What can hang from each mark:
sive: nomibul temub zepilaf
feze: zepilaf
temub: sive tikam
tikam: temub
maset: zepilaf
vefu: zepilaf
kazes: zepilaf
zepilaf: kazes nolab rakudiv sarokin sive vefu
sarokin: zepilaf
nolab: zepilaf

Each row was made from one small tree. Brackets hold a mark, then the marks that hang from it, in alphabetical order. Every link used is in the known rows. Write each row's tree.
Known rows:
(tikam (temub (sive nomibul (zepilaf sarokin vefu)))): [-0.69  1.87 -0.93  0.07  0.59  0.46 -0.10  0.65  0.72  0.45  0.34 -0.82
 -3.81 -0.07 -2.35 -2.05  0.07  1.40 -2.29 -0.44 -0.36 -0.62 -0.71  0.95
  1.52  2.37  3.10]
(vefu (zepilaf (sive temub))): [-0.65  0.10 -0.66 -0.07  0.14  0.52 -0.50  0.81 -0.38 -1.47 -0.32 -0.26
 -0.82 -0.74 -0.46 -1.54  0.12  0.07 -0.60 -0.28  0.96 -0.42 -0.87  1.59
 -0.50  0.57  2.06]
(zepilaf sarokin (sive temub)): [-0.57  0.78 -0.69 -0.38 -0.49  0.72 -0.38  0.28  0.41 -0.61 -0.07 -0.42
 -1.73  0.44 -0.66 -1.95  0.75  0.68 -0.42 -0.13  0.95 -1.36 -0.97  0.32
  1.44  1.20  2.58]
(sive nomibul temub): [-0.50  1.02 -0.70  0.00 -0.24  0.07  0.21  0.24 -0.02  0.21  0.16 -0.14
 -1.26 -1.10  0.20 -2.96 -0.13 -0.06 -1.90  0.06 -0.33 -0.95  1.19  0.36
  2.22  0.72  2.43]
(kazes (zepilaf rakudiv (sive temub) vefu)): [-0.52 -1.17 -0.22  0.18  1.21  1.25 -0.46  0.93  0.26 -5.17  0.13 -0.50
 -0.10 -0.96 -0.87 -4.03 -0.09  0.79  0.00 -0.49  2.03 -0.62 -1.48  1.76
  1.86  1.57  2.76]
(temub (sive nomibul) tikam): [-0.22 -1.02  0.38 -1.58 -1.31  0.90 -0.47 -0.62  0.54 -1.68  0.18  0.12
 -0.84 -0.49 -0.56  2.11  0.25 -0.14 -2.25  0.22 -0.23 -1.37  0.22  1.21
 -0.21  1.13  0.97]
(sive nomibul temub (zepilaf kazes nolab)): [-1.56  2.36 -1.29  0.63 -0.45  0.84 -0.77  0.11 -0.47  0.18  0.38 -0.48
 -3.43 -2.31 -1.07 -2.97  0.29  1.41 -3.23 -0.07 -0.22 -1.31  0.57  0.36
  1.27  1.95  4.16]
(tikam (temub (sive nomibul))): [-0.28  0.46 -0.26 -0.01 -0.09  0.23  0.10  0.26  0.41 -0.34  0.12 -0.26
 -1.27  0.62 -0.81 -1.26 -0.21 -0.56 -2.35  0.14  0.16 -0.87  1.39  0.95
  0.73  1.12  2.15]
(maset (zepilaf nolab rakudiv sarokin sive vefu)): [-0.28 -1.48  1.00 -0.79  0.90  0.99 -0.09  0.25  1.05 -4.40  0.02 -0.72
 -1.85 -0.76 -2.17  0.26  1.06  2.12 -0.68 -0.59  1.90  0.47 -3.42  0.35
 -2.59  3.10  0.58]
(vefu (zepilaf kazes nolab rakudiv sarokin (sive temub))): [-1.35 -0.99  0.16  0.01 -0.40  1.69 -0.63  0.51 -0.10 -2.27 -0.06 -0.71
 -2.39 -0.53 -2.27 -1.33  1.10  2.27 -1.88 -0.55  2.43 -1.02 -3.32  0.56
  0.16  2.82  3.39]
(sive nomibul (temub tikam) (zepilaf rakudiv vefu)): [-1.08  0.17 -0.21 -0.13  0.28  0.72 -0.44  0.69  0.86 -2.44  0.48 -0.29
 -1.63 -1.92 -0.61 -2.75 -0.40  0.94 -2.95 -0.54 -0.29 -0.54 -0.54  2.01
  2.21  2.03  2.49]
(nolab (zepilaf kazes sarokin sive)): [-0.56 -0.31 -0.05 -0.71 -0.40  1.27 -0.23  0.09 -0.36  0.50 -0.30 -0.56
 -3.49 -0.64 -1.72  0.46  1.37  1.94 -0.72 -0.12  0.30 -0.63 -2.88 -0.03
  0.08  1.61  1.95]
(maset (zepilaf rakudiv)): [-0.07 -1.82  0.57 -0.56  0.56  0.09  0.46  0.62 -0.06 -2.11 -0.01 -0.12
  0.26 -0.11 -0.52  0.17 -0.55  0.22 -0.71 -0.39  0.50  1.21 -1.67  1.11
 -1.86  1.57 -1.10]
(sarokin (zepilaf kazes (sive nomibul) vefu)): [-0.27  0.06 -0.03 -1.92  0.40  0.77 -0.18 -0.45 -0.36 -4.88  0.02 -1.04
 -2.41 -2.11 -1.20 -1.52  0.79  1.61 -0.95  0.12  0.67 -0.66 -1.28 -0.06
 -0.61  1.42  1.86]
(temub tikam): [-0.24 -0.49  0.30 -0.43 -0.60  0.32 -0.35 -0.32  0.52 -0.36  0.03  0.22
  0.06 -0.34  0.27  1.61  0.34 -0.08 -0.84  0.15 -0.30 -0.31 -0.32  0.83
 -0.55 -0.02 -0.11]
(tikam (temub sive)): [-0.34  0.25 -0.26  0.64  0.13  0.33 -0.13  0.36  0.59 -0.42  0.07 -0.27
 -0.45  1.26 -0.80 -0.50 -0.27 -0.63 -0.82  0.02  0.59 -0.55  0.76  1.14
  0.20  0.69  1.08]
(zepilaf kazes nolab rakudiv sarokin (sive nomibul)): [-0.60 -1.33  0.92 -1.14 -0.82  1.49 -0.57 -0.33  0.28 -3.04  0.10 -0.51
 -2.62 -0.03 -2.06 -0.59  1.51  2.15 -3.02 -0.06  2.03 -1.39 -1.96 -0.90
  0.24  2.99  3.41]
(maset (zepilaf kazes sarokin)): [-0.61 -0.17 -0.23 -1.44 -0.76  0.35  0.26  0.20 -0.50  1.30  0.10 -0.55
 -3.13 -0.53 -1.46  1.24  0.62  1.87 -0.88 -0.15 -0.37  0.52 -2.38  0.21
 -1.40  1.95  0.21]
(feze (zepilaf nolab rakudiv (sive (temub tikam)))): [-1.17 -1.08 -0.09  0.62  0.14  1.60 -1.72 -0.07  0.81 -4.89  0.01 -0.10
 -0.06 -0.51 -0.55 -1.55  0.46  0.30 -1.28 -0.43  2.17 -1.42 -1.83  2.13
 -0.55  1.51  3.69]
(tikam (temub (sive nomibul (zepilaf nolab sarokin)))): [-0.94  2.00 -0.96  1.01  0.14  0.85 -0.46  0.10  0.46  0.36  0.20 -0.59
 -3.31  0.04 -2.27 -1.50  0.41  1.06 -3.39 -0.17  0.14 -1.21 -0.72  0.41
  0.19  2.68  3.74]
(zepilaf nolab rakudiv sarokin (sive nomibul temub)): [-0.68 -0.24  0.28 -0.10 -0.25  1.26 -0.25 -0.03  0.81 -3.18  0.09 -0.45
 -1.85 -0.28 -1.28 -3.06  0.93  1.23 -2.87 -0.21  1.97 -1.73 -1.33 -0.17
  1.76  2.80  4.01]
(sarokin (zepilaf kazes rakudiv sive vefu)): [-0.33 -1.61  0.67 -1.30  0.97  1.18 -0.24 -0.07  0.11 -6.64  0.01 -1.10
 -0.56 -0.82 -1.46 -1.24  0.43  1.71  0.24 -0.28  1.92 -0.13 -2.64  0.24
 -0.57  1.76  0.41]
(sarokin (zepilaf kazes nolab rakudiv sive)): [-0.61 -1.51  0.74 -0.32  0.51  1.50 -0.62 -0.71 -0.17 -6.72 -0.11 -0.88
 -0.18 -0.72 -1.33 -0.68  0.74  1.33 -0.83 -0.01  2.47 -0.70 -2.76 -0.37
 -1.78  2.10  1.12]

Write each row's tree:
[-1.00  0.10  0.28  0.37  0.31  1.23 -0.58  0.23  0.46 -1.32  0.44 -0.87
 -2.93 -0.91 -2.64 -0.64  0.73  3.23 -1.20 -0.75  0.97 -0.16 -3.01 -0.54
  0.76  2.81  1.68]
(sive (zepilaf kazes nolab rakudiv sarokin vefu))
[-0.17  0.35  0.26  0.00  1.54  0.87 -0.31 -0.82  0.47 -6.11 -0.11 -0.92
 -0.58 -1.88 -1.02 -0.77  0.90  1.16  0.64 -0.02  1.42 -0.38 -1.98 -0.34
 -2.15  0.99  0.61]
(sarokin (zepilaf nolab sive vefu))
[ 0.01  0.00 -0.05 -1.47 -0.55  0.47 -0.14 -0.09  0.13 -0.83 -0.15 -0.22
 -2.22  0.19 -0.96 -0.72  1.00  0.86 -1.78  0.09  0.51 -1.01 -0.98 -0.41
  0.28  1.43  2.46]
(zepilaf sarokin (sive nomibul))
[-0.06 -1.07  0.96 -0.44  1.59  1.02  0.05 -0.61  0.56 -7.80  0.00 -0.89
 -0.37 -2.00 -1.33 -2.09  0.68  1.25 -1.30 -0.18  1.95 -0.51 -2.20 -0.38
 -1.06  2.19  1.54]
(sarokin (zepilaf nolab rakudiv (sive nomibul) vefu))
[-0.73 -1.20  0.92 -0.77  0.23  0.95  0.26  0.15  0.54 -2.00  0.39 -0.92
 -2.99 -1.32 -2.49  0.69  0.94  3.04 -1.03 -0.58  1.06  0.65 -3.29 -0.19
 -1.24  3.20  0.30]
(maset (zepilaf kazes nolab rakudiv sarokin vefu))
[-0.32  0.18 -0.09  0.98  1.15  0.76 -0.23 -0.20 -0.02 -2.40  0.25 -0.30
 -0.61 -2.26 -1.03 -0.99  0.42  1.22  0.27 -0.16  0.61 -0.02 -1.34  0.08
 -0.26  0.67  1.35]
(kazes (zepilaf nolab vefu))
[-0.89  0.78 -0.72 -0.80  0.53  1.03 -0.38 -0.06 -0.02 -4.53  0.09 -1.25
 -2.02 -1.81 -0.92 -2.87  0.53  1.48  0.36 -0.10  1.11 -0.97 -1.25  0.63
  0.64  1.25  1.99]
(sarokin (zepilaf kazes (sive temub) vefu))
[-1.57  1.02 -0.44  0.81  0.28  1.42 -0.56  0.49  0.62 -1.09  0.57 -1.03
 -3.41 -1.30 -2.43 -2.73  0.57  3.14 -1.51 -0.84  0.99 -0.76 -2.44 -0.04
  2.40  3.06  3.09]
(sive temub (zepilaf kazes nolab rakudiv sarokin vefu))
[-0.49 -2.43  0.66 -1.06 -0.25  0.97 -0.69  0.72 -0.67 -2.94 -0.25 -0.31
 -0.61  0.06 -1.44  0.49  0.35  1.08 -1.07 -0.39  1.97  0.19 -2.27  1.16
 -1.40  1.48  1.10]
(vefu (zepilaf kazes rakudiv sive))
[-0.40  0.49 -0.29  0.05  0.84  0.98 -1.19 -0.27  0.58 -2.52  0.01 -0.60
 -2.43 -0.75 -1.98 -0.62  1.36  2.10  0.76 -0.56  1.48 -0.69 -2.79 -0.09
 -0.99  1.30  3.06]
(feze (zepilaf nolab sarokin sive vefu))
[-0.92 -0.78  0.34 -0.19  0.37  1.56 -0.41 -0.73  0.71 -7.33 -0.01 -0.57
 -0.24 -1.93 -0.33 -2.30  0.60  0.39 -3.11  0.13  1.68 -1.68 -1.83  1.01
 -0.48  2.37  2.83]
(sarokin (zepilaf nolab rakudiv (sive nomibul (temub tikam))))
[-0.56 -1.56  0.31 -1.10 -0.70  1.27 -0.86 -0.02  0.38 -3.24  0.27  0.03
 -0.53 -0.23 -1.22  0.99 -0.49  0.30 -3.10 -0.28  0.19 -0.99 -1.06  2.00
 -0.05  2.35  1.19]
(temub (sive nomibul (zepilaf rakudiv)) tikam)
[-1.11 -0.03 -0.44  0.02 -0.13  0.74 -0.56  0.56  0.34 -1.61  0.27  0.00
 -1.05 -1.20 -0.18 -2.42 -0.53  0.27 -3.61 -0.31 -0.24 -0.84 -0.42  2.00
  1.67  1.93  2.63]
(sive nomibul (temub tikam) (zepilaf rakudiv))
[-0.99  1.21 -0.36 -0.91 -0.64  1.50 -0.78 -0.40  0.23 -0.96  0.58 -0.96
 -4.73 -1.74 -3.19  0.43  1.01  3.06 -2.22 -0.38  0.13 -1.42 -1.60 -0.36
  0.65  3.18  3.07]
(temub (sive nomibul (zepilaf kazes nolab sarokin vefu)))
[-0.94 -0.44 -0.34 -0.45 -0.44  0.86 -0.85  0.49  0.12 -1.93 -0.27 -0.01
 -0.84 -1.15 -0.19  0.13  0.44  0.00 -1.35 -0.11  0.70 -0.72 -1.20  2.51
 -1.05  0.55  1.94]
(vefu (zepilaf (sive (temub tikam))))
[-0.57  1.52 -0.60  0.69  0.38  0.34 -0.52 -0.18 -0.24 -0.57  0.13 -0.07
 -1.78 -1.65 -0.80 -1.16  0.16  0.76 -2.53 -0.06 -0.42 -0.45 -0.02 -0.12
 -0.61  1.31  2.19]
(sive nomibul (zepilaf nolab))
[-0.68  0.51 -0.32 -1.27  0.53  0.88 -0.22 -0.43  0.69 -5.56  0.04 -0.79
 -1.63 -2.69 -0.18 -2.32  0.59  0.61 -1.57  0.12  0.27 -1.32 -0.98  1.45
  0.22  1.24  2.44]
(sarokin (zepilaf (sive nomibul (temub tikam)) vefu))
[-0.24  0.26  0.35 -0.02  0.95  0.13  0.20 -0.05  0.52 -1.91  0.17 -0.46
 -1.56 -2.15 -0.97  0.63  0.42  1.14 -0.12 -0.29  0.09  0.95 -1.00  0.52
 -2.73  1.33 -0.52]
(maset (zepilaf nolab vefu))
[-0.61 -1.67  0.29 -0.54 -0.47  1.40 -1.06  0.05  0.56 -3.23  0.19 -0.02
  0.27  0.44 -1.19  1.74 -0.49  0.24 -1.40 -0.44  0.56 -0.68 -1.63  2.19
 -0.59  1.91  0.04]
(temub (sive (zepilaf rakudiv)) tikam)
[-1.02  0.90 -0.50 -0.86 -0.15  1.29  0.09  0.50  0.16  0.08  0.10 -0.98
 -5.37 -2.55 -1.91 -2.73  1.40  2.53 -1.98 -0.29 -0.05 -1.31 -1.71  0.35
  2.85  2.41  4.19]
(nolab (zepilaf kazes sarokin (sive nomibul temub) vefu))
[-1.18  0.05 -0.33 -1.75 -1.71  1.16 -1.00 -0.09  0.29 -1.89  0.13 -0.16
 -2.67 -1.17 -0.21 -0.98  0.95  0.53 -3.23  0.36  0.34 -1.97  0.78  1.53
  0.88  1.36  3.81]
(zepilaf kazes (sive nomibul (temub tikam)))
[ 0.14 -1.53  0.74 -0.67  1.66  0.79  0.01 -0.01  0.44 -6.98 -0.13 -0.88
  0.66 -0.64 -0.95 -1.54  0.08  0.89  0.74 -0.35  1.83  0.16 -2.67  0.36
 -0.73  1.41 -0.19]
(sarokin (zepilaf rakudiv sive vefu))
[-0.73  0.33 -0.60 -1.11 -0.07  0.94 -0.35 -0.53  0.16 -4.80 -0.14 -0.49
 -0.98 -1.94  0.26 -2.08  0.43 -0.08 -2.25  0.32  0.32 -1.62 -0.92  1.49
 -0.20  1.18  2.61]
(sarokin (zepilaf (sive nomibul (temub tikam))))
[-0.44 -0.58  0.10 -2.07  0.00  0.54 -0.44  0.44  0.04 -2.74  0.03 -0.68
 -2.65 -1.21 -1.39  0.62  0.72  1.47 -0.21 -0.18  0.58  0.56 -0.96  1.23
 -2.64  1.62  0.43]
(maset (zepilaf kazes sive vefu))
[-0.22  0.77  0.40  0.39  0.40  0.52  0.11 -0.44  0.96 -0.23  0.28 -0.55
 -1.98 -0.97 -1.46  0.09  1.15  1.97  0.11 -0.30  0.46 -0.28 -1.70 -1.18
  0.28  1.20  0.78]
(zepilaf nolab sarokin vefu)
[-0.43 -1.55  0.87 -1.35  0.30  1.39  0.24  0.39  0.27 -1.94  0.04 -0.83
 -3.96 -1.51 -2.43 -1.07  1.29  2.74 -2.04 -0.49  0.84 -0.48 -3.20 -0.06
  1.62  2.94  2.67]
(nolab (zepilaf kazes rakudiv sarokin (sive nomibul) vefu))
[-0.50 -1.79  0.70  0.31  0.21  0.97  0.27  0.41 -0.39 -0.36  0.00 -0.32
 -1.16 -0.90 -1.06 -0.15  0.15  1.23 -0.93 -0.35  0.32  0.23 -2.11  0.35
  0.94  1.40  0.31]
(nolab (zepilaf kazes rakudiv))
[-0.52  0.07  0.32  1.13  1.37  0.68 -0.51  0.29  0.68 -2.97  0.30 -0.44
 -0.55 -1.19 -1.41 -1.05 -0.08  1.50 -0.70 -0.69  0.89  0.36 -1.52  0.13
 -0.16  1.74  0.65]
(sive (zepilaf nolab rakudiv vefu))
[-1.01 -1.02  0.09 -1.63 -0.09  1.18 -0.11  0.97  0.56 -2.96  0.24 -1.06
 -3.39 -0.57 -2.10 -1.80  0.66  2.40 -0.94 -0.65  1.53 -0.15 -2.76  1.30
  0.27  3.28  1.97]
(maset (zepilaf kazes rakudiv sarokin (sive temub) vefu))
